Each row comes from the steps of one path. Every step used is in the known rows, and no mark comes twice. Write the path behind each row, first mark first.
In the rows, zero is written as 128.
Known rows:
fisol, mame, pelubim, lemugul, kozis, tigi: [128 152  96 120 111 124 103 119 136 118 116 140 134 111 172 130 107 114
 143 139  97 115 123 159 130  83  79 128 161 122  93 136]
gatu, mame, kalige: [163 136 134 121 142 128 120 134 125 138 121 126 145 151  89  78 104 119
 127 114 144 115 138  76 134 108 126 137 110 120 131 104]
dedot, kugop: [138 122 127 137 132 132 130 132 133 143 131 113 121 131 131 140 125 121
 115 134 118 138 128 121 133 135 132 156 123 116 103 134]
kalige, mame, fisol, lemugul: [150 151 135 112 126 138 114 104 134 129 115 121 166 163 113 117 121 117
 138 130 123 118 122 104 120 101 148 146 139 135 126 139]
gatu, mame, fisol, lemugul, kozis, tigi: [148 161 117 125 117 135  99  99 144 116 149 129 149 141 110  50 108 107
 149 113 137  96 139  54 109  84 122 168 127 132 104 147]
muzi, dedot, kugop, mame, pelubim, lemugul: [112 117 104 145 113 114 133 127 138 109 112 141 150 111 146 123 129  83
 110 136  89 151 119 177 149 107  79 142 107 107  80 167]
gatu, mame, fisol: [148 141 144 133 122 124 117 120 131 143 109 130 150 150  99 101 103 116
 124 125 151 119 137  70 119 121 127 124 115 116 136  85]
dedot, kugop, mame, kalige: [167  96 134 144 138 130 125 138 131 114 110 122 118 152  96 108 136  97
 113 113 108 148 119 148 140 123 122 159 116 114 118 165]
muzi, dedot, kugop, mame: [121 103 135 140 116 126 134 120 136 115 141 123 125 118 127 111 145  89
 113 136 111 142 127 133 134 121 105 154 112 116  91 178]
gatu, lemugul, pelubim: [131 130 120 133 106 119 156 117 136 121 120 145 178 116 144  98 122 113
 122 126 112 139 130 139 139 104 112 149 128 126 127 111]
kalige, mame, fisol, lemugul, kozis, tigi: [140 161 122 111 121 137 104  99 141 115 142 130 155 162 116  92 120 105
 155 121 117  94 130  60 106  82 128 158 156 141 103 177]
kalet, kugop, dedot: [122 124 130 132 130 137 134 124 137  97 105  93 165 134 114 122 129 127
 148 146 134 141 117 141 137 145 123 188 138 131 168 103]
mame, pelubim: [118 121 117 137 128 123 128 128 136 125 110 148 157 129 138 124 123 130
 132 132 104 125 121 158 137 124 119 124 132 137 127 146]
mame, fisol, lemugul: [158 144 119 136 129 137 106 108 137 117 122 123 153 141 121 100 127 121
 134 133 125 132 117 106 115 107 158 162 116 134 136 128]
kalige, mame, pelubim: [112 131 134 112 128 126 134 122 135 133 104 144 172 151 129 150 116 127
 135 132 102 110 129 149 143 116 109 109 161 138 118 161]
fisol, mame, kalige: [177 132 139 120 136 137 104 127 127 136 113 119 142 146 122 120 119 120
 128 137 127 126 120 112 127 102 139 135 138 123 140  97]
lemugul, kalige, mame, pelubim: [ 92 146 147 110 127 125 142 136 138 128 111 138 160 167 121 123 108 125
 157 113 112 117 137 181 151 104 107 124 163 129 113 189]
kalige, mame: [124 134 146 105 126 130 137 127 124 144 126 124 146 150 117 153 122 124
 133 130 124 115 134 110 131 121 115 115 153 128 119 142]
fisol, lemugul, kalige, mame: [113 161 138  93 130 140 138 116 136 113 140 111 136 159 122 104 120 125
 165 107 131 123 139 152 144  93 130 150 153 130 107 195]
pelubim, mame, fisol: [150 150 137 135 135 131 126 134 132 125 114 145 111 142  97 111 112 100
 124 135 152 116 124 137 121 113 148 157 112 119 144  82]
kalige, mame, pelubim, lemugul: [117 143 114 108 125 121 134 132 128 129  97 139 163 137 138 162 108 121
 135 129 102 121 124 159 150 106  90 102 146 121 111 130]
gatu, mame, pelubim, lemugul, kozis: [102 151 108 136 118 112 118 127 127 126 121 162 129 110 127 100  99 121
 146 109 129 125 144 175 138 101  79 126 132 112 109  98]
pelubim, lemugul, gatu, mame, fisol: [157 157 106 128 126 126 140 134 130 146 118 134 165 123  96 109  97 101
 142 117 143 138 133 117 132  95 102 164 104  97 136  61]
zodabi, dedot, muzi: [101 147 129 124 136 116 122 141 108 169 155 112 180 136 141 126 127 129
 113 110  93 106 148 175 120 111 116 136 128 129 121 126]
kalet, kugop: [125 136 150 131 136 135 137 122 138 135 117 102 134 127 101 132 129 129
 139 137 132 127 120 115 132 138 136 156 136 140 135 107]
fisol, lemugul, gatu, mame, kalige: [182 150  99 115 154 142 136 120 140 122 158 124 176 128  84  55 108 112
 162 109 133 124 136 116 145  79 127 202 115 123 130 127]
mame, pelubim, lemugul, kalige: [100 150 116 129 126 116 136 143 135 109 104 140 131 133 140 111 105 123
 147 116 116 139 127 197 150 101 104 131 125 117 113 138]
gatu, mame, pelubim, lemugul, kozis, tigi: [116 153 103 124 115 114 120 126 136 118 120 146 142 115 141  98  94 111
 145 109 113  98 140 121 135  89  64 128 132 119  89 139]
mame, fisol, lemugul, pelubim: [151 147 100 132 115 129 118 113 136 131 113 134 175 124 116  61 135 110
 136 140 107 138 113 144 120  97 142 171 112 129 148 121]
zodabi, dedot: [126 133 142 129 132 125 118 129 123 140 133 117 177 130 131 135 117 132
 112 118 111 102 136 149 127 113 119 132 120 133 123 114]
muzi, dedot, kugop: [125 131 129 137 123 130 130 125 137 139 149 120 144 122 136 118 127 107
 119 146 118 123 133  63 127 121 125 157 110 114  91 134]
kugop, mame: [126 100 133 132 117 124 136 122 128  99 119 133 114 130 120 125 144 108
 120 108 119 147 122 189 135 127 103 124 134 129 128 173]

Write each row's path:
[129 130 105 129 133 127 150 126 144 140 129 152 180 114 109 105 102 123
 151 119 116 122 139 166 152 103  93 164 131 122 127 136] -> lemugul, gatu, mame, pelubim
[ 98 133 120 128 130 128 132 135 122 133 124  97 167 139 119 110 138 122
 148 136 119 144 127 166 130 144 120 199 148 124 166 121] -> kalet, kugop, dedot, muzi
[124 137 101 132 125 117 128 133 129 123 101 145 147 114 150 135 115 124
 127 133 105 136 117 170 142 113 104 117 121 120 118 121] -> mame, pelubim, lemugul
[114 157 166 115 125 129 133 133 134 136 109 125 139 190  95 115 106 113
 147 116 141 118 133 102 125 103 133 129 147 120 133 143] -> lemugul, kalige, mame, fisol
[141 157  87 112 124 136 141 121 135 113 137 139 117 101 115  66 134 103
 143 135 124 125 126 230 144  91 128 186 122 123 130 136] -> fisol, lemugul, pelubim, mame
[135 145  94 120 116 132 134 113 133 124 132 131 155 106 132  74 142 122
 141 133 104 135 121 181 138 104 128 164 125 131 130 148] -> fisol, lemugul, pelubim
[150 151 129 138 112 124 153 124 141 116 105 159 166 131 111  77 106  85
 116 133 133 127 127 141 130  88 132 171 112 112 145  73] -> gatu, lemugul, pelubim, mame, fisol
[155 145 109 120 141 127 142 153 129 132 116 150 127 131  80  59 121  94
 133 131 125 119 125 172 138  94 125 164 113 113 154 104] -> lemugul, pelubim, mame, kalige
[101 165 143  99 126 125 143 141 123 119 115 115 116 153 120 135 106 116
 155 108 136 130 137 150 145  99  96 119 143 109 106 131] -> pelubim, lemugul, kalige, mame
[169 139 116 122 150 133 146 140 134 141 142 135 162 136  75  78 103 111
 149 106 140 119 140 101 142  94 115 175 118 114 145 107] -> lemugul, gatu, mame, kalige
[115 136 136 145 117 122 131 110 132  99 147 151 129 119 138 106 115 122
 140 110 134 136 142 115 122 106 117 143 144 131 118  94] -> gatu, lemugul, kozis
[143 153 120 133 121 126 136 143 132 142 104 152 129 128  91  78 121  94
 124 144 131 121 122 174 125 104 132 164 110 108 156  89] -> lemugul, pelubim, mame, fisol
[156 152 109 128 114 129 122 108 139 145 113 131 182 129 103  46 120 108
 134 132 126 126 128 128 130  91 126 171 105 118 139 108] -> gatu, mame, fisol, lemugul, pelubim
[100 154 105 109 118 119 124 130 133 119 121 147 149 138 144 138 106 112
 152 118  94  95 131 125 132  89  71 115 168 128  87 158] -> kalige, mame, pelubim, lemugul, kozis, tigi
[145 167 112 139 134 138 103 111 135 101 142 154  86 126  99  71 121 102
 155 120 152 123 131 175 111  90 156 187 124 122 134  96] -> pelubim, mame, fisol, lemugul, kozis
[166 157 113 127 136 141 115 114 137 108 125 136 118 137 106  87 119 100
 134 134 144 121 125 152 122  96 162 180 108 124 138 110] -> pelubim, mame, fisol, lemugul
[104 154 130 105 130 134 137 118 144 109 124 132 158 159 129  99 112 126
 168 114 108 119 133 183 156  88 122 147 159 138 105 206] -> fisol, lemugul, kalige, mame, pelubim
[ 99 128  94 128 123 121 128 143 114 125 133 119 163 143 145 110 135 122
 135 125 121 141 133 182 125 135 114 174 136 114 163 144] -> kugop, dedot, muzi
[114 139 122 127 120 127 119 125 132 114 149 136 110 131 136  98 126 116
 145 117 120 103 135  96 112 111 109 139 145 135 106 156] -> lemugul, kozis, tigi
[139 144 117 124 116 124 165 125 138 111 124 155 144 111 128  83 113  95
 123 131 127 126 134 184 148  93 110 165 122 117 129  94] -> gatu, lemugul, pelubim, mame
[120 170 154 111 122 124 128 141 126 132  99 120 140 176 106 131 100 107
 151 111 139 128 129 110 129  94 118 124 132 103 126 113] -> pelubim, lemugul, kalige, mame, fisol
[106 157 128 121 120 115 139 139 135 120 104 138 136 136 128  90  88 119
 149 105 132 131 142 175 158  96  85 129 116 106 103 130] -> gatu, mame, pelubim, lemugul, kalige
[154 101 140 154 119 128 123 124 135 118  98 123 130 152 108 123 135  91
 105 124 119 158 116 147 123 132 126 159 117 113 119 151] -> dedot, kugop, mame, fisol
[157 141 123 131 133 131 138 125 136 153 130 140 170 135  86  97 103 109
 145 119 150 126 136 104 126 103 122 174 115 113 146  91] -> lemugul, gatu, mame, fisol
[136 146 152 119 126 129 121 122 128 144 107 127 159 170 106 138 114 115
 131 134 128 115 127  78 118 115 133 121 143 124 138 118] -> kalige, mame, fisol
[169 146  93 134 137 141 129 112 144 124 136 132 175 127 104  86 126 111
 154 131 124 138 119 134 122  93 153 204 117 129 144 120] -> mame, fisol, lemugul, gatu
[160 149 128 127 124 136 109 101 137 130 121 119 163 140 110  81 110 117
 133 124 145 124 132  88 124 102 141 158 109 127 121 113] -> gatu, mame, fisol, lemugul
[127 162 130 123 124 135 103 104 130 122 135 138 139 153 104  99 125 115
 158 118 129 119 132 119 107  92 140 155 157 132 126 129] -> kalige, mame, fisol, lemugul, kozis
[142 141  80 121 137 137 140 106 150 123 145 146 188 104 120  84 108 122
 160 119 114 122 137 189 156  87 106 195 128 132 118 160] -> fisol, lemugul, gatu, mame, pelubim
[141 167 138 123 126 134 117 112 144 114 121 118 142 159  99  53 102 116
 156 104 153 127 141 113 131  89 144 170 109 118 122 135] -> gatu, mame, fisol, lemugul, kalige
[174 159  92 126 144 147 137 121 143 111 143 142 136 122  92  83 116  96
 155 130 141 131 123 187 129  83 147 219 113 119 143 110] -> pelubim, mame, fisol, lemugul, gatu
[116  94 124 142 118 119 127 121 136  99 101 156 139 130 131 123 137 112
 123 117  96 142 117 226 147 123  95 122 140 133 127 182] -> kugop, mame, pelubim
[159 155 110 111 137 145 135 108 141 135 143 129 189 148  97 112 120 107
 163 124 121 126 123 126 128  84 138 187 143 130 138 140] -> kalige, mame, fisol, lemugul, gatu
[100 134 149 138 121 120 150 131 144  89  81 119 125 133 106 107 124 104
 156 109 105 159 117 249 162 110  89 154 136 125 121 152] -> kalet, kugop, mame, pelubim, lemugul, kalige
[170 155  89 117 143 136 133 136 134 112 131 141 136 123  91  42 128  98
 144 130 114 120 122 190 142  76 141 193 109 119 144 125] -> fisol, lemugul, pelubim, mame, kalige
[124 142 108 125 125 116 129 128 129 126 105 142 152 113 134 120  97 121
 125 123 123 123 134 153 151 109  86 117 116 113 107 111] -> gatu, mame, pelubim, lemugul
[108 119 122 143 118 118 146 143 140  96  93 127 106 138 130 116 119  94
 136 104  99 165 123 252 161 109  79 155 124 103  88 191] -> dedot, kugop, mame, pelubim, lemugul, kalige
[143 173 131 124 135 141 125 125 141  94 125 134  98 152 101  59 108  99
 158 118 157 126 131 186 133  82 158 188 112 116 130 136] -> pelubim, mame, fisol, lemugul, kalige
[121 154 124 116 115 125 123 131 135 118  96 128 133 131 163 128 102 122
 149 130 116 146 124 214 152  88 100 131 143 113 111 123] -> fisol, mame, pelubim, lemugul, kalige
[153 167 104 126 131 141 105 110 146  94 146 139 106 134 112  65 114  92
 153 123 136  94 130 123 108  78 140 190 128 132 113 144] -> pelubim, mame, fisol, lemugul, kozis, tigi
